Each row was made from one path, in order. Every step used is in the known rows, and no mark comes twice. Write each row's path.
Known rows
P -> R -> Z: [-0.35  0.11  0.10 -0.20 -0.10  0.00 -0.18 -0.21  0.51 -0.16 -0.02 -0.04
  0.02  0.22 -0.19 -0.15 -0.07  0.11 -0.47 -0.30  0.23]
L -> Z -> K: [ 0.17  0.13 -0.21 -0.02  0.09 -0.15 -0.13 -0.33  0.09 -0.26 -0.06  0.29
 -0.25 -0.04 -0.08  0.32  0.12 -0.14 -0.46  0.05 -0.19]
Z -> K -> T -> R: [-0.05 -0.09 -0.25  0.60 -0.06 -0.10  0.19 -0.19 -0.07  0.16  0.02  0.42
 -0.25 -0.17 -0.10 -0.14 -0.45  0.11 -0.22 -0.03 -0.09]
R -> Z: [-0.17  0.03  0.04 -0.12 -0.02  0.02 -0.05 -0.27  0.22 -0.20  0.02  0.04
 -0.05 -0.05 -0.11 -0.06 -0.03  0.05 -0.34  0.04  0.02]
X -> Z -> K -> T: [ 0.08 -0.21  0.02  0.44 -0.19  0.12  0.09 -0.19  0.05  0.01  0.15  0.29
 -0.36 -0.03  0.05  0.18 -0.23 -0.18 -0.56  0.00 -0.17]
P -> J: [ 0.26  0.22  0.09 -0.06 -0.09 -0.06 -0.07  0.03 -0.05  0.05  0.01 -0.17
  0.14  0.04 -0.01  0.17  0.01  0.08 -0.12  0.54  0.24]
T -> K -> Z: [ 0.13 -0.06 -0.08 -0.11  0.13 -0.40 -0.26 -0.05 -0.04 -0.20  0.25  0.11
 -0.22  0.01 -0.20 -0.22  0.43  0.09 -0.15 -0.10  0.14]
F -> P -> R -> Z -> K: [-0.44  0.06 -0.03 -0.17  0.05  0.06 -0.33 -0.42  0.36 -0.44 -0.08  0.23
 -0.02 -0.07  0.25 -0.09 -0.09  0.38 -0.60 -0.18 -0.04]
X -> Z: [ 0.16 -0.07  0.10  0.18 -0.11  0.21  0.09 -0.03  0.12 -0.14  0.02 -0.04
  0.03  0.02  0.15 -0.01  0.04 -0.06 -0.58  0.06  0.01]
T -> K: [ 0.00  0.07 -0.04  0.02  0.03 -0.20 -0.16 -0.19 -0.09  0.04 -0.09  0.13
 -0.10 -0.09 -0.10 -0.28  0.33  0.01 -0.35  0.03  0.12]
P -> X -> Z -> K -> T -> R: [ 0.10 -0.05 -0.02  0.75 -0.21  0.09  0.18 -0.41  0.28  0.16  0.04  0.16
 -0.18  0.11 -0.05 -0.19 -0.31  0.21 -0.44  0.07  0.04]
K -> T -> R -> Z: [-0.14 -0.11 -0.13  0.44 -0.22 -0.22  0.26 -0.22  0.13  0.03  0.08  0.25
 -0.05 -0.04 -0.19 -0.32 -0.53  0.16 -0.40 -0.08  0.13]
F -> P -> R -> Z -> K -> T: [-0.42 -0.13 -0.04  0.07 -0.18 -0.13 -0.24 -0.33  0.30 -0.21  0.10  0.35
 -0.18  0.06  0.15 -0.09 -0.43  0.25 -0.37 -0.36 -0.01]
X -> P -> R -> Z -> K: [-0.58  0.06 -0.16 -0.02 -0.09  0.10 -0.28 -0.48  0.60 -0.37  0.01  0.19
 -0.21  0.08 -0.56 -0.23 -0.10  0.27 -0.61 -0.10 -0.02]
T -> R -> Z -> X -> P: [-0.38 -0.02 -0.20  0.30 -0.12  0.03  0.29 -0.06  0.60 -0.29 -0.14  0.26
 -0.07 -0.29 -0.43 -0.54 -0.29  0.46 -0.45  0.20  0.13]
R -> Z -> X -> P -> J: [-0.15  0.13  0.05 -0.13 -0.23 -0.04  0.01  0.00  0.53 -0.26 -0.01  0.03
 -0.09 -0.13 -0.43 -0.07 -0.07  0.32 -0.32  0.70  0.28]
L -> Z -> K -> T: [ 0.17 -0.09 -0.23  0.20 -0.15 -0.34 -0.02 -0.23  0.03 -0.06  0.09  0.42
 -0.40  0.08 -0.17  0.35 -0.20 -0.26 -0.24 -0.15 -0.15]
F -> Z -> K: [ 0.02 -0.05 -0.15  0.07  0.22  0.23 -0.08 -0.11 -0.31 -0.10 -0.01  0.22
 -0.11 -0.29 -0.19  0.08  0.40 -0.03 -0.20  0.09 -0.18]
T -> R -> Z -> J: [-0.13  0.15 -0.06  0.21  0.11  0.11  0.26 -0.25 -0.30 -0.23 -0.21  0.32
 -0.07 -0.25 -0.05 -0.42 -0.25  0.31 -0.74 -0.15  0.03]
P -> R: [-0.17  0.07  0.07 -0.05 -0.10 -0.03 -0.12  0.07  0.30  0.03 -0.05 -0.08
  0.06  0.26 -0.10 -0.11 -0.05  0.03 -0.10 -0.34  0.20]
L -> Z: [ 0.25  0.07 -0.10 -0.05 -0.07 -0.27 -0.02 -0.07  0.08 -0.21 -0.03  0.07
 -0.02  0.13 -0.07  0.15  0.06 -0.14 -0.29 -0.08  0.04]

Which path is each row?
[-0.36 -0.22 -0.20  0.52 -0.35 -0.17  0.39  0.05  0.50 -0.09  0.03  0.38
 -0.23 -0.16 -0.54 -0.50 -0.59  0.33 -0.23  0.02  0.17]  K -> T -> R -> Z -> X -> P
[-0.10 -0.07 -0.06  0.44 -0.11 -0.10  0.37 -0.15 -0.37  0.00 -0.04  0.44
 -0.22 -0.15 -0.15 -0.37 -0.56  0.16 -0.51 -0.33  0.06]  K -> T -> R -> Z -> J
[ 0.11 -0.07  0.24  0.14 -0.16  0.16 -0.09 -0.15  0.19 -0.23  0.01 -0.17
  0.26  0.17  0.49 -0.18  0.05  0.37 -0.16  0.11  0.07]  F -> P -> X -> Z
[-0.39 -0.04 -0.02  0.04 -0.20  0.00  0.01  0.33  0.68 -0.06 -0.08  0.05
 -0.15  0.14 -0.44 -0.27 -0.11  0.22  0.07 -0.22  0.22]  Z -> X -> P -> R
[ 0.19 -0.04  0.16  0.19  0.00  0.32  0.21  0.03 -0.38 -0.18 -0.08  0.17
 -0.13 -0.07  0.19 -0.06  0.01 -0.02 -0.70 -0.16 -0.06]  X -> Z -> J
[ 0.11 -0.15 -0.16  0.78 -0.17  0.10  0.30 -0.23  0.06  0.02  0.04  0.39
 -0.23 -0.14  0.05 -0.14 -0.42  0.04 -0.82  0.05 -0.09]  X -> Z -> K -> T -> R
[-0.24 -0.11 -0.07  0.10 -0.08 -0.06 -0.05 -0.43  0.14 -0.06  0.14  0.38
 -0.42 -0.08 -0.20  0.15 -0.28 -0.06 -0.30 -0.02 -0.15]  R -> Z -> K -> T
[-0.10 -0.26 -0.09 -0.07 -0.05 -0.18  0.02  0.40  0.41 -0.34  0.30  0.13
 -0.29  0.00 -0.43 -0.13  0.02  0.25  0.36 -0.02  0.04]  K -> Z -> X -> P
[-0.22  0.05 -0.05  0.16  0.03  0.05  0.29 -0.02  0.53 -0.14 -0.18  0.24
 -0.08 -0.30 -0.06 -0.30 -0.17  0.27 -0.50  0.10  0.15]  T -> R -> Z -> X
[ 0.03  0.13  0.01  0.02 -0.21 -0.05  0.05  0.27  0.34 -0.06 -0.04 -0.02
 -0.05 -0.07 -0.33  0.00 -0.04  0.27  0.06  0.65  0.25]  Z -> X -> P -> J
[-0.16  0.08 -0.12  0.22  0.02 -0.01  0.15 -0.31  0.21 -0.18 -0.10  0.15
  0.10 -0.16 -0.10 -0.35 -0.22  0.28 -0.61  0.10  0.10]  T -> R -> Z
[ 0.07 -0.02  0.01  0.21  0.07  0.33 -0.01 -0.27  0.10 -0.21 -0.02  0.18
 -0.19 -0.16  0.15  0.14  0.11 -0.05 -0.78  0.18 -0.18]  X -> Z -> K
[-0.43 -0.04  0.15 -0.24 -0.09  0.03 -0.11  0.12  0.67 -0.33 -0.15  0.14
  0.01 -0.05  0.30 -0.19 -0.13  0.37 -0.26 -0.29  0.22]  F -> P -> R -> Z -> X
[ 0.05 -0.10  0.00 -0.16  0.13 -0.34 -0.14  0.24  0.27 -0.15  0.15  0.24
 -0.41 -0.11 -0.17 -0.16  0.49  0.07 -0.02 -0.07  0.19]  T -> K -> Z -> X
[ 0.12  0.04  0.26  0.13 -0.16  0.20 -0.02 -0.19  0.35 -0.01  0.03 -0.26
  0.08  0.27  0.05 -0.06  0.15  0.10 -0.21  0.11  0.15]  P -> X -> Z
[-0.56 -0.13 -0.16  0.18 -0.32 -0.12 -0.16 -0.40  0.52 -0.16  0.18  0.31
 -0.36  0.20 -0.67 -0.19 -0.43  0.15 -0.38 -0.29  0.00]  X -> P -> R -> Z -> K -> T
[ 0.28  0.18 -0.10 -0.03 -0.30 -0.31  0.04  0.21  0.41 -0.27 -0.06  0.05
 -0.06  0.02 -0.42  0.13  0.01  0.14 -0.24  0.58  0.29]  L -> Z -> X -> P -> J
[ 0.08 -0.11  0.15  0.40 -0.24  0.11 -0.02 -0.38  0.30  0.14  0.16  0.07
 -0.32  0.23 -0.06  0.12 -0.11 -0.02 -0.18  0.02 -0.03]  P -> X -> Z -> K -> T
[ 0.15 -0.03  0.30  0.14 -0.06  0.27  0.03 -0.09 -0.31 -0.28 -0.11  0.02
  0.10  0.06  0.56 -0.23  0.01  0.40 -0.27 -0.15  0.01]  F -> P -> X -> Z -> J
[-0.23 -0.12 -0.10  0.08 -0.13  0.04  0.14  0.24  0.38 -0.11 -0.05  0.14
 -0.18 -0.12 -0.34 -0.17 -0.06  0.17  0.16  0.11  0.01]  Z -> X -> P
